Every row comes from one small tree of marks. The marks that hang from a mark follow it in brackets, in the order of their numbers. Every link used is in the known rows. Which tree was each row made from?
In the rows, 128 means zero.
Known rows:
j_821{j_488{j_369{j_102 j_705}}}: [135 123 127 152 161 139  88 151 109 132 146 162 169 135 140 145 146  90
 150 132 138 138 126 101 125 160 150 148 108 127 123 128 152 145 167 118
 142 127]
j_470{j_369{j_102 j_238}}: [143 118 126 119 107 128 113 151  96 151 103 148 132 173 125 129 115 119
 131 108 142 128 149 123 156 135 119 131 126 111 136  72 151 130 139 160
  91 120]
j_598{j_318 j_369{j_705} j_454}: [117 121 126 177 179 158  57  76 125  26 116  68 140 110 148 153  65 205
 144  98  88 169  81  96  84 139  77 133 129  90 111 155 172 142 187 115
 126 100]
j_821{j_488}: [123 201  73 149 177 183  93 167 104  68 176 108 184 129 151 103 114 149
 137 122 151 127 151 115  65 157 129 107 118  76 165 119 190 118 147 140
 114  90]
j_488{j_369{j_238 j_470 j_705} j_821}: [109  98 135  78 105  73 116  42 126  71  89 176 142 130 149 176  72 155
 170 111  73 153 143 118 113 181 118 149 156 158  72 130 100 115 144 118
 116 107]
j_821{j_488{j_369{j_238}}}: [119 157  42 136 120 151  64 138  98  93 143 138 163 140 141 157  68 133
 162  96 163 156 182 103 123 143 140 108 135  79 124  88 143 116 155 157
  86  81]
j_470{j_369{j_102{j_56} j_238}}: [136 108 129 136 102 125 145 147 120 165 106 120 102 162 128 103 112 123
 121  86 179 105 151 139 173  90 129 128 121 156 105  80 160 131 143 151
 117 128]
j_458{j_488{j_369 j_821}}: [118 137 100 124 125 121 133 109 133  41 168 127 139 153 179 208  62 144
 111 129  23 122 184 197 135 225 140  94 119 169 145 144 165 110 189  88
 102  66]
j_705{j_369{j_102{j_56{j_375}} j_238}}: [127 106 168 133  97  88 125 188 148 190 139  66 102 137 104 110 131  72
  97 154 174  77 126 127 182  80  99 134 119 124 117 130  71 123 114 143
 141 130]
j_488{j_369{j_102 j_238 j_470}}: [146  99 128 131  80 116 114 125 114 118 103 185 156 151 126 128  99 146
 153 141 150 151 137 139 146 140 137 138 138 138 121 102  80 113 127 178
 113 111]
j_158{j_102}: [138 152 123 140 170 133 139 168 100  96 160 123 143 164 125 103 154 151
  99 148 127 111 130 154 123 171 114 108  83 113 165 129 199 119 129 122
 119 129]
j_56{j_102{j_369{j_238 j_470}} j_375}: [106 134 114 110  47 146 114 127 158 169 112 130  87  67 124 137 143  82
 139 153 125 150 133 130 125  84 150 127 154 121 163 133  82 116 100 174
 123 137]
j_470{j_369}: [135 149  75 154 140 176 118 129 105  99 138 125 124 149 148 130  97 158
 120 102  94 129 152 135 121 146 157  89 126 104 184 106 216 136 182 145
 112 110]
j_56{j_102{j_369{j_238}} j_375}: [104 139 105 106  73 135 110 165 124 187 125 104  77  92 120 153 143  45
 120 135 104 143 150 124 165  90 144 114 144 112 165 113 124 114 117 151
 117 146]
j_369{j_705}: [120 171 125 107 188 125 128 129  96  95 132 121 146 134 135 136 134 125
 136 120  76 135 107 121 103 173 133 126 137  99 142 126 183 119 145 106
 148 141]
j_598{j_318 j_369{j_238} j_454 j_888}: [ 99 156  95 178 120 186  22 118 140  33 129  79 156 142 145 163  33 222
 128  76 133 163 120 129  96 139  87  95 146  62  90 125  99 125 135 178
  92  90]
j_238{j_369}: [146 142  83 162 162 147 124 146 105 100 166 117 145 142 131 103 108 124
 108 133 109 125 156 126 124 160 122  76 106  89 169 123 136 123 159 129
 109 135]
j_375{j_56{j_102{j_369{j_470}}}}: [145 128 115 154 109 186 177 142 187 134 143 175  86  77 124  93 154 158
 112 165 143 150 125 152  76 110 153 107 111 169 191 139 152 139 105 124
 117 111]
j_102{j_56{j_375} j_369}: [109 135 121 149 110 157 162 150 137 165 155  67  81  96 117 123 147 109
  95 111 123  88 129 140 149  57 176  97 155 127 159 162 137 133 138 111
 177 141]
j_102{j_56{j_375} j_369{j_238}}: [ 96 137 113 112  87 125 149 140 129 181 124  71  83 104 110 139 133 100
 118  98 142 103 136 125 170  49 152 117 164 108 119 137  94 118 107 116
 149 133]
j_375{j_56{j_102{j_369{j_238}}}}: [128 129  97 113 112 148 157 165 149 168 133 149  73 106 109 128 140 108
 121 134 148 153 151 141 146 111 122 110 116 143 164  91 161 129  90 101
  86 115]
j_488{j_369 j_821}: [128 111 101 126 140 126 124 126  98  57 158 136 142 145 160 150  60 143
 115 122  36 119 185 148 134 193 145  89 127 158 136 129 194 124 196 106
 112  99]
j_705{j_369{j_238}}: [152 145  80 107 135 105 105 142 112 119 142 102 148 159 116 135  88 122
 120 142 127 128 152 108 152 150  91 100 122  56 147  98 115 119 101 130
  79  99]
j_375{j_56}: [120 170 107 142 173 165 160 175 132  74 154 134 123 136 125 111 126 187
 119 130 128 126 105 155  84 167 124 103 121 121 190 120 203 111 149  99
 137  89]
j_369{j_102{j_56} j_238 j_705}: [121 131 175  96 156  79 152 145 108 160 106 112 126 148 112 108 155  95
 139 106 159 112 104 116 163 115 105 164 132 152  66 105 120 114 100 113
 146 162]
j_158{j_102{j_56{j_375} j_369{j_705}}}: [106 103 164 126 136 111 179 122 152 210 142  79  67 103  99 135 222  94
  90 137 133  86  94 141 175  68 148 141 107 152 117 188 126 151 120  68
 189 183]
j_238{j_369{j_705}}: [136 140 106 131 180 120 122 115 114 122 139 126 137 132 127 125 134 104
 125 123  94 131 128 109 129 168 119 105 117  89 138 137 123 136 162  93
 129 160]
j_56{j_102{j_369{j_470 j_705}} j_375}: [107 133 150 120  92 148 127 114 170 175 121 130  79  55 129 142 179  68
 130 163  80 148  98 118 104  94 171 141 145 144 162 174 103 143 128 136
 168 167]
j_238{j_369{j_102 j_470 j_705}}: [152 105 162 147 151 108 137 108 140 137 121 171 157 127 124  91 167 114
 132 168 136 131  92 120  99 152 111 147 111 132 126 155  49 134 127 131
 143 167]
j_488{j_369{j_470 j_705} j_821}: [122 100 138 113 130 110 131  54 136  57 116 167 148 117 159 154  87 167
 147 131  47 144 136 131  94 194 144 131 144 175 110 162 140 131 171 107
 140 112]
j_598{j_454}: [138 167 111 153 169 179 114 143  89  43 147  90 160 114 154  97 111 185
 127 132  84 131 148 122  76 154 114  83 131  81 169 141 182 120 145 156
  98 128]
j_598{j_318 j_369{j_238} j_888}: [ 95 166  79 150 117 162  34 143 145  62 135 101 144 172 127 179  35 183
 123  72 144 163 112 141 123 152 116 107 146  75 100 106 109 118 138 159
 122  84]
j_705{j_369{j_102 j_238 j_470}}: [170 114 146 122 109  93 118 143 141 137 122 146 169 149 110  97 119 137
 124 187 173 118 123 123 118 139  79 141 111  97 132 116  46 128  66 167
  91 104]
j_102{j_56 j_369}: [146 137  93 140 149 157 184 135 121 146 160  87 109 121 117 103 131 134
  93 107 124 101 155 141 144  82 164  88 134 137 141 137 169 137 113  97
 135 133]
j_488{j_369{j_102 j_238 j_705} j_821}: [123  79 172  72 133  48 121 112  92 128 101 165 152 161 140 176 108  90
 151 116  73 127 143 123 173 189 102 161 125 170  61 103 123 122 150  95
 119 131]
j_598{j_318 j_454 j_888}: [111 177  98 175 164 206  76 152 132  35 173  82 163 124 157 123  93 219
 116 108  91 149 126 146  70 159 115  77 134  92 132 159 142 118 127 135
 124 121]
j_158{j_102{j_56 j_369{j_238 j_470}}}: [149  99 124 123  95 115 181  90 153 169 116 129 108 124 100  92 167 168
 113 138 212 110 141 148 146  66 120 129 110 152  92 141  84 132  47 128
 108 132]

Which tree is each row?
[ 98 107 153 147  69 123 125 161 134 188 102  98  77 136 123 119 130  94
 125  94 167  87 128 137 180  66 141 142 142 148 123 103 133 120 166 160
 154 138]  j_470{j_369{j_102{j_56{j_375}} j_238}}
[102 133 153 130 104 142 172  81 174 164 115 100  84  66 115 130 175 123
 127 123 123 113  80 122 107  47 178 143 166 149 127 199  81 141 114 110
 204 155]  j_102{j_56{j_375} j_369{j_470 j_705}}
[153 109 117 100  97 113 156  98 128 153 115 159 135 137 103 121 161 165
 123 159 177 136 131 133 123 109 109 135 114 104 129 132  81 132  44 132
  93 118]  j_158{j_102{j_369{j_238 j_470}}}
[152 109 158 140 179  96 132 151 107 155 138 145 148 147 122 110 171  79
 115 146 113 113 115 117 145 164 106 134 100 122 132 132  99 138 147 100
 135 176]  j_238{j_369{j_102 j_705}}
[108 146  80 121 109 130  71  61 138  91 107 169 167 108 141 157  94 148
 192 108 168 178 131  89  87 134 135 149 148  94  92 128  83 128 136 154
 118  99]  j_821{j_488{j_369{j_238 j_470 j_705}}}
[133 111 140 130 121 105 144 144 129  75 168 151 150 166 172 194  97 119
  99 152  41 104 173 198 150 220 129 128 103 197 131 137 147 118 174  94
 112  82]  j_458{j_488{j_369{j_102} j_821}}
[131 115 103 161 115 132 103 161 120 147 142 123 147 140 127 110 100 113
 145  99 216 115 173 120 159  96 135 132 109 150  86 100 128 122 139 150
 113 107]  j_821{j_488{j_369{j_102{j_56} j_238}}}
[130 126  96 200 163 188  61 105 121   8 138  66 146 119 152 127  42 222
 129 101 105 162 112 118  79 134  85 100 119  87 146 144 190 133 187 144
 104  71]  j_598{j_318 j_369 j_454}
[110 165 133  79 132 108 118  80 119  88  87 151 152 122 127 138 123 153
 174 123 126 161  98 106  81 150 111 152 166  93 107 123  93 105  97 146
 124 127]  j_369{j_238 j_470 j_705}
[147  94 157 215 135 181  71 101 146  21 119 108 174 111 147  93  75 237
 135 146 148 156  83 130  50 122  69 146 109 124 132 159 116 136 157 181
 119  75]  j_598{j_318 j_369{j_102 j_470} j_454}
[ 97 109 185 158 112 130 139 141 148 186 106 104  75 118 133 128 173  85
 111 106 125  85  96 132 164  79 169 152 131 170 127 149 156 145 199 123
 200 170]  j_470{j_369{j_102{j_56{j_375}} j_705}}
[146 132  95 109  82 144 130 115 142 148 118 155 112  97 125 119 127 107
 135 149 137 165 163 127 120 102 138 118 139 126 146 110 105 122  73 167
  80 128]  j_56{j_102{j_369{j_238 j_470}}}
[136 128 192 138 155 121 170 119 146 129 119 134 140 118 124  73 169 141
 130 138 155 107  85 137  99 117 137 161 132 185  98 162 115 128 116 130
 175 159]  j_369{j_102{j_56} j_470 j_705}
[144  84 147 132 143 107 133 156  92  93 151 153 158 160 153 131  96 115
 110 142  58 104 174 159 152 192 136 117 108 184 130 122 180 120 178 110
 123 111]  j_488{j_369{j_102} j_821}
[134 111 104 132 117 138 130  84 125  38 135 163 157 127 164 133  58 186
 128 134  61 124 170 154  87 185 152 105 135 171 136 151 157 117 175 135
 119  86]  j_488{j_369{j_470} j_821}
[135 127 137 126 127 162 174 112 197 156 125 179  82  71 119 117 182 137
 126 161 129 163  90 132  82 118 146 135 121 174 163 154 138 149  98  91
 140 139]  j_375{j_56{j_102{j_369{j_470 j_705}}}}
[141 113 158 133 153 127 127 132 109 161 112 151 128 152 139 135 156 104
 128 117 101 124 113 122 139 146 143 147 119 133 144 113 178 153 176 120
 143 153]  j_470{j_369{j_102 j_705}}
[129 106 158 118 122 100 145 119 123 186  84 130  96 152 120 123 141 104
 139  82 161 114 123 119 173  93 123 160 131 159  73  91 138 141 142 120
 134 158]  j_470{j_369{j_102{j_56} j_238 j_705}}
[130 126 134  93 110 108 170  56 152 164  93 127 114  99 108 130 143 147
 148 104 168 136 116 108 126  64 139 148 167 137  75 146  66 138  60 109
 138 144]  j_102{j_56 j_369{j_238 j_470 j_705}}
[127 129 134 124 156 147 167 148 163 172 138 156  73  91 115 134 184  95
 115 142 104 155 114 132 129 126 143 125 106 163 166 131 191 149 118  64
 133 149]  j_375{j_56{j_102{j_369{j_705}}}}
[140 132  99 147 137 183 169 179 152 156 161 144  80  98 120 115 160 118
  96 148 121 141 144 152 125 124 150  91  99 160 196 119 202 139 119  95
 110 126]  j_375{j_56{j_102{j_369}}}
[116 143  98  92 128 110 108  84 103 131  88 141 113 150 136 169 109 125
 160  80 107 150 131  99 144 138 128 136 148  89 117  86 160 136 153 125
 113 130]  j_470{j_369{j_238 j_705}}
[154 142  94 110 104 114 109 110 141 101 125 131 154 136 122 119  82 160
 131 158 153 139 139 114 101 134  94 118 129  72 140 120  69 123  80 163
  83  88]  j_705{j_369{j_238 j_470}}
[129 135 123  68 116 105 144  62 131 148  85 157 138 110 112 150 143 140
 164 124 131 160 109  93 104 111 130 150 170  96 103 129  59 138  60 118
 122 134]  j_102{j_369{j_238 j_470 j_705}}
[150 117 104 101 125 108 152 137  98 168 132 133 123 158  99 140 168 120
 106 141 157 127 151 133 171 120 106 119  96  92 130 107 123 134  67 102
  84 130]  j_158{j_102{j_369{j_238}}}
[113 141 107 141  99 166 124 177 132 178 158 105  80  86 130 136 159  49
 101 150  76 126 147 137 148  98 172 100 130 127 198 145 162 127 145 140
 143 153]  j_56{j_102{j_369} j_375}
[125 113 149  95 126  97 113 113 100 171  85 159 125 162 126 153 139  99
 147 100 130 136 117 101 156 141 116 161 129 117 107  79 138 140 136 129
 119 146]  j_470{j_369{j_102 j_238 j_705}}
[119 156  73 146 164 156  78 115 115  95 150 139 162 123 149 157 111 121
 159 109 117 154 142  98 114 156 164 119 127  97 129 134 168 142 178 116
 136 114]  j_821{j_488{j_369{j_705}}}
[180 117 144 152 134 125 132 151 146 121 152 143 172 143 119  78 136 146
 102 198 147 107 117 136  95 143 112 127 100 115 168 138  89 140  98 153
 118 111]  j_705{j_369{j_102 j_470}}
[167 100 151 134 104  94 147 133 165 152 127 116 140 141 106  77 117 137
 110 165 210  95 135 131 138  92  91 142 112 140 101 125  55 125  63 161
 108 116]  j_705{j_369{j_102{j_56} j_238 j_470}}
[123 120 117 114 135 105  77 136  99 153 119 166 167 143 130 158 129  85
 172 116 166 149 135  90 149 146 123 162 125 110  87  99 106 134 137 132
 119 122]  j_821{j_488{j_369{j_102 j_238 j_705}}}
[ 87 131 143  85 101  95 151 107 134 198 103  79  72  96 102 168 157  80
 136  91 129 114 106 101 173  55 144 143 171 115  92 147  81 131 107  91
 170 163]  j_102{j_56{j_375} j_369{j_238 j_705}}
[105 133 184 165 101 148 150 166 157 126 129 110 118 106 126  67 155 138
 112 152 162  79  90 157  97  83 151 145 141 171 144 174 105 105 146 170
 194 138]  j_369{j_102{j_56{j_375}} j_470}
[132 111 162 171 120 117 140 199 154 179 168  66 104 129 110  89 150  83
  74 167 147  65 113 140 166  90 126 125 103 141 150 159 115 137 141 129
 169 137]  j_705{j_369{j_102{j_56{j_375}}}}
[126 123 191  99 131  88 157 105 137 141  90 139 136 128 115  92 153 133
 155 126 183 117  90 120 117 104 109 179 143 168  63 128  72 112  82 142
 155 155]  j_369{j_102{j_56} j_238 j_470 j_705}
[144 107 144  79 119  79 155  66 138 169  93 167 127 128 100 146 192 145
 138 149 162 146 101 112 130 112 105 163 121 110  95 141  62 145  49 103
 110 146]  j_158{j_102{j_369{j_238 j_470 j_705}}}
[119 108 126 107 160  99 125  89 104  76 136 140 141 137 157 175  87 128
 134 113  23 132 154 127 140 199 140 118 132 163 107 138 186 132 197  79
 137 125]  j_488{j_369{j_705} j_821}
[ 78 133 198 100 123  76 133 157 122 183  99  91  97 123 114 128 169  69
 142 112 151  99  80 121 168  93 116 173 153 143  88 127  96 103 128 123
 184 171]  j_369{j_102{j_56{j_375}} j_238 j_705}
[128 167 138 170 138 176  83 198 130 105 155 140 173 180 129 124 109 141
  87 118 134 109 122 157 118 176 161 104 121  99 140 119 125 143 145 199
 141 141]  j_598{j_369{j_102} j_888}
[130 131 185 128 182 110 170 156 116 146 137 105 130 140 123  93 168 103
 118 123 132  96 103 134 140 129 128 147 120 175 102 137 165 128 132 101
 167 173]  j_369{j_102{j_56} j_705}
[124 137 171  76 157  75 122 149  83 147 101 141 153 157 118 138 158  86
 155 129 126 137 101 112 142 158  97 167 135 110 102  91 115 117 101 119
 129 150]  j_369{j_102 j_238 j_705}
[154 105 118 151 148 135 194 140 132 172 167  96 103 140 105  95 184 140
  75 134 159  89 148 158 167  81 140 102  85 156 130 149 172 152  96  89
 123 150]  j_158{j_102{j_56 j_369}}
[138 139 152 104 112 115 127 147 108 104 104 162 169 147 125  93 127 149
 147 150 168 133 115 136  96 143 102 155 141 116 126 101  84  97  89 177
 112 116]  j_369{j_102 j_238 j_470}
[136 130 123  85  96 114 133  85 151 174  96 163 105  85 125 141 154  88
 153 138 120 177 135 107 124 108 132 146 150 132 116 119  93 135  69 139
 101 156]  j_56{j_102{j_369{j_238 j_470 j_705}}}
